Each row was made from one path, in order. Every step used is in the known rows, and no mark comes twice. Write each row's path.
Known rows
r/g/u/a: [-0.17 -1.82 -0.13 -1.82  1.95 -2.12  3.27  0.64 -0.76  1.03 -0.59  0.41
 -4.36  1.51 -3.05 -3.42  2.06 -2.43 -1.28 -3.79  0.26]
a/u/g: [-2.52 -1.71 -0.16  0.49  2.02 -2.45  3.96 -1.12  0.05 -0.08 -0.67 -0.37
 -1.83  3.15 -1.19  2.09  2.53  2.84  1.25 -1.13  1.71]
u/g/k/w: [-0.81 -2.83 -0.13  1.65  0.57  0.10 -0.55  2.20  1.57  0.77  1.97  0.50
  2.80 -1.35  0.91 -1.96  0.36  1.44  3.62 -2.29  0.42]
r/w/k/g/u: [ 0.51 -0.72  1.95  1.50  1.34 -0.66 -0.36 -1.99  1.92 -0.37  0.98  0.35
  2.72 -2.86 -2.86  1.26 -1.73 -0.73  0.39 -2.63 -2.04]
u/g/r/w: [-1.60 -3.02  3.53  0.68  0.53 -2.27  3.82 -1.56  1.32 -2.17  0.54  1.09
 -1.71 -0.65  3.13 -1.12 -1.51  2.08  5.26 -1.39  1.05]
u/a/r/w: [-0.76 -1.56  1.95 -0.06 -2.15 -3.16  3.20 -0.79  0.78  0.98 -0.13  1.15
 -4.96  0.45  2.10 -1.93  0.43  1.01  4.85 -5.79  0.51]
e/k/g/u/a/r: [-1.44 -1.23 -1.40 -0.58 -3.16 -2.25  2.54 -1.23  0.06  1.66 -0.33  0.95
 -3.67 -0.14 -2.30 -0.78  4.74 -0.70 -0.22 -5.82  0.15]
e/k/g: [-0.42  1.72 -0.04  2.09  0.01  2.76 -0.89 -3.36  2.55 -0.94  1.28 -1.21
  4.49 -2.55 -0.33  2.58  0.61 -0.89 -0.70 -1.94 -1.17]
k/g/u/a: [-0.51 -1.82 -0.85 -1.20  2.32 -0.71  1.13 -2.21 -1.04  2.05  0.16 -0.60
 -2.84  1.14 -3.45 -2.90  1.00 -1.86 -0.73 -3.00 -0.55]
g/r/w/k: [-0.37 -1.01  3.06  1.30  0.54 -2.02  1.17  0.12  3.61 -1.51  0.83  1.21
  3.66 -2.83  3.44  2.23 -2.70  1.84  4.43 -5.23  0.47]
r/g/u: [ 0.88 -0.54  1.61 -0.11  0.78 -1.88  2.49  1.66  0.41 -1.44 -0.34  1.37
 -1.24 -1.12 -3.51 -0.75  1.23 -2.37 -2.58 -0.99 -0.77]
u/a/r/g: [-0.79  0.81  0.55 -0.42 -2.16 -3.66  5.55  1.33  0.59  0.97 -1.57  2.10
 -5.10  1.20  1.10 -0.52  5.36 -2.57 -1.85 -5.42  0.53]
u/g/r/w/k/e: [-0.38 -1.42  2.27  0.75  1.09 -2.43  2.66  1.62  2.91 -2.28  1.86  1.25
  6.06 -3.68  2.70  2.65 -0.55  2.23  5.16 -6.88  1.41]
r/g/k: [ 0.89 -0.05  1.28 -0.14  0.56 -1.98  0.77  0.63  2.33 -0.93 -0.39  1.52
  1.04  0.49  1.76 -2.17 -0.98 -2.90 -1.32 -1.96  0.79]
e/k: [-0.14  0.36 -0.37  0.68 -1.06  2.08  0.04  0.86  2.64 -2.88  1.05 -0.50
  4.21 -2.82 -0.64  1.73  0.79  0.95  0.54 -2.49  0.92]
r/w: [ 0.33 -0.81  3.08  0.74  0.30 -1.04  1.21 -0.38  1.39 -0.88  0.59  0.30
 -1.19 -0.67  2.02 -0.95 -2.70  1.20  4.50 -2.28 -0.12]
g/u/a/r: [-1.33 -1.86 -1.40 -1.47 -2.96 -3.30  2.76 -0.24 -1.07  2.25 -0.82  1.40
 -5.62  1.05 -2.10 -1.92  4.37 -0.44 -0.08 -4.95  0.39]
w/k: [-0.11  0.58  0.60  1.12  0.07 -0.94 -0.35  0.92  2.73  0.01  0.29  0.68
  4.80 -2.11  1.43  3.50 -1.21  1.23  1.08 -4.10  0.02]
a/u/g/r/w: [-1.63 -3.03  3.33  0.47  1.62 -2.71  4.02 -1.62  1.29 -2.25  0.38  0.65
 -2.57  0.62  2.20 -1.00 -0.95  2.30  5.43 -2.16  1.53]
a/r: [-1.03 -0.08 -0.70 -0.05 -4.33 -2.42  1.70 -0.08 -0.08  1.25 -0.77  1.56
 -3.09 -0.01  0.34  0.73  3.78  0.31  0.15 -2.84  0.22]
g/k: [ 0.72 -1.13  0.17 -0.51  0.42 -0.90 -1.87 -0.50  1.46 -0.30  0.21  0.58
  1.86  0.42  0.98 -2.55 -2.48 -1.14  0.28 -0.74  0.81]
w/k/g: [-0.41  1.81  0.67  2.34  0.83  0.64 -1.07 -3.34  2.64  1.01  0.73 -0.39
  5.00 -2.18  1.24  3.82 -0.74 -0.69 -0.31 -3.04 -1.81]
a/r/g/k/e: [ 1.02 -0.20  0.75 -0.57 -0.26 -2.63  1.67  2.24  1.87 -1.37  0.87  1.79
  3.15 -1.60  1.38 -0.82  1.51 -1.82  0.90 -5.66  1.43]

Which path is each row?
[ 0.18 -0.68  1.74  1.48 -0.13 -1.50  0.15 -2.03  1.82 -0.03  0.75  0.86
  1.63 -2.86 -2.65  1.46 -0.47 -0.60  0.37 -3.52 -1.96] => a/r/w/k/g/u
[-0.34 -2.51 -0.92 -1.97  1.92 -1.37  1.46 -0.23 -1.36  1.54 -0.12 -0.15
 -3.66  1.43 -3.58 -3.62  0.92 -1.11 -0.30 -2.91  0.31] => g/u/a
[-1.33 -0.71  0.96  0.90  1.12 -0.22  0.46 -3.26  1.69 -1.07  0.71  0.44
  2.67 -1.94  1.99  1.32  0.31 -0.70  0.17 -1.17 -0.16] => w/k/g/r
[-0.32 -1.46  2.06  0.57  2.19 -2.89  2.90  1.54  2.83 -2.23  1.67  0.84
  5.11 -2.46  1.69  2.79  0.11  2.49  5.27 -7.64  1.87] => a/u/g/r/w/k/e
[ 0.67  0.19  0.51  0.36  0.86 -1.12  0.45  2.51  2.21 -1.16  1.63  0.75
  6.88 -3.45  1.05  3.02  0.14  0.97  2.50 -6.23  0.78] => w/k/e
[-0.53 -1.69 -0.86 -0.93  1.94  0.08  1.23 -1.83 -0.09  0.95  0.50 -0.74
 -1.48  0.17 -3.71 -2.36  1.23 -1.54 -0.60 -3.93 -0.27] => e/k/g/u/a
[-0.54 -2.15  2.12 -0.25 -1.81 -3.41  3.23 -0.55  0.62  0.64 -0.03  1.29
 -5.09  0.05  0.57 -2.30  0.35  0.91  4.49 -5.72  0.23] => g/u/a/r/w
[-0.34 -1.12  2.09  0.90 -1.14 -3.51  1.98  0.61  3.13  0.41  0.31  1.64
  1.12 -2.22  1.52  1.83 -0.87  1.78  4.10 -8.11  0.09] => g/u/a/r/w/k
[ 0.36 -0.43  0.40  1.08  0.74  1.16 -0.70 -1.85  1.38 -1.47  1.21 -0.39
  2.87 -3.01 -4.57  0.69  0.13 -1.25 -1.51 -1.01 -1.60] => e/k/g/u
[ 0.33 -0.60  1.24 -0.17 -1.42 -3.10  3.17  1.61  0.33 -0.85 -0.65  2.13
 -2.72 -1.07 -3.32 -0.43  3.08 -2.26 -2.52 -2.33 -0.66] => a/r/g/u
[-1.61 -1.01 -1.57 -1.19 -3.33 -2.98  2.84 -0.48 -0.86  2.72 -0.99  1.16
 -5.41  1.63  0.04 -1.37  4.55 -0.09  0.50 -5.06  0.80] => u/a/r
[-2.84 -3.14  0.74 -0.09  0.39 -1.74  3.59 -1.55 -0.06 -1.86 -0.04  1.18
 -0.65  0.03  1.61 -0.21  1.61  1.35  1.08  1.29  1.61] => u/g/r
[ 1.42 -0.20  0.94 -0.59  1.14 -1.86  1.10  2.26  1.91 -1.74  1.11  1.29
  4.25 -1.58  1.18 -1.02  0.28 -1.94  0.87 -4.72  1.36] => r/g/k/e
[-0.79 -2.87 -0.31  1.50  1.67 -0.34 -0.32  2.01  1.46  0.74  1.74  0.03
  1.71 -0.09  0.01 -1.74  1.07  1.73  3.75 -3.08  0.86] => a/u/g/k/w
[-0.33 -2.26  3.43  0.23  0.61 -1.54  2.05 -1.12  1.24 -2.23  0.69  0.81
 -1.78 -0.99  2.78 -1.93 -2.18  1.03  4.74 -1.58  0.67] => g/r/w
[-0.30 -0.90  2.54  0.77 -2.81 -2.78  2.37 -0.47  1.37 -0.02  0.02  1.39
 -3.38 -0.68  2.30 -0.62 -0.11  1.45  4.64 -4.25  0.08] => a/r/w
[-0.53 -1.48  3.56  0.95  0.99 -0.84  1.61 -3.07  1.64 -1.70  0.93  0.36
 -0.93 -1.29  2.84 -1.31 -2.13  0.23  4.25 -1.66 -0.21] => k/g/r/w
[ 0.01 -1.79  0.32 -0.34  1.01 -1.84  1.03  1.02  1.41 -1.35  1.43  0.94
  4.80 -1.30  1.10 -0.50 -0.17  0.50  2.41 -3.66  1.73] => u/g/k/e
[-0.81  0.92  1.45  2.15 -0.08 -0.99  0.63 -3.70  2.91  1.78  0.60  0.13
  2.11 -1.71  2.18  2.68 -0.37 -0.26  2.21 -6.20 -1.50] => u/a/r/w/k/g
[-1.43 -1.27 -1.11 -0.43 -2.73 -3.24  2.41 -1.21  0.14  2.69 -0.56  1.38
 -3.43  0.06 -1.55 -0.20  4.01 -0.60 -0.03 -6.35 -0.17] => w/k/g/u/a/r
[-1.21 -1.54  2.85  1.34  1.50 -2.97  2.62 -0.23  3.53 -1.60  0.49  0.92
  2.72 -1.40  2.78  2.98 -1.58  2.93  4.89 -5.91  1.21] => a/u/g/r/w/k
[-0.64 -1.51  2.08  0.58 -1.96 -2.22  2.87 -1.63  1.76  0.14  0.51  0.83
 -3.18 -1.16  0.41 -1.26  0.65  0.61  4.28 -6.60 -0.10] => e/k/g/u/a/r/w
[ 0.36 -1.98 -0.18  1.32  0.68  0.81 -2.32  2.56  1.47  0.77  2.08  0.26
  2.69 -1.64  0.52 -2.79 -0.21  0.35  3.10 -2.50  0.04] => g/k/w
[-1.28 -0.98  0.63  0.33  1.15  0.28  0.55 -3.73  0.27 -1.14  0.51  0.15
  0.29 -0.87  1.19 -0.38  0.87 -1.38 -0.41  0.82 -0.17] => k/g/r
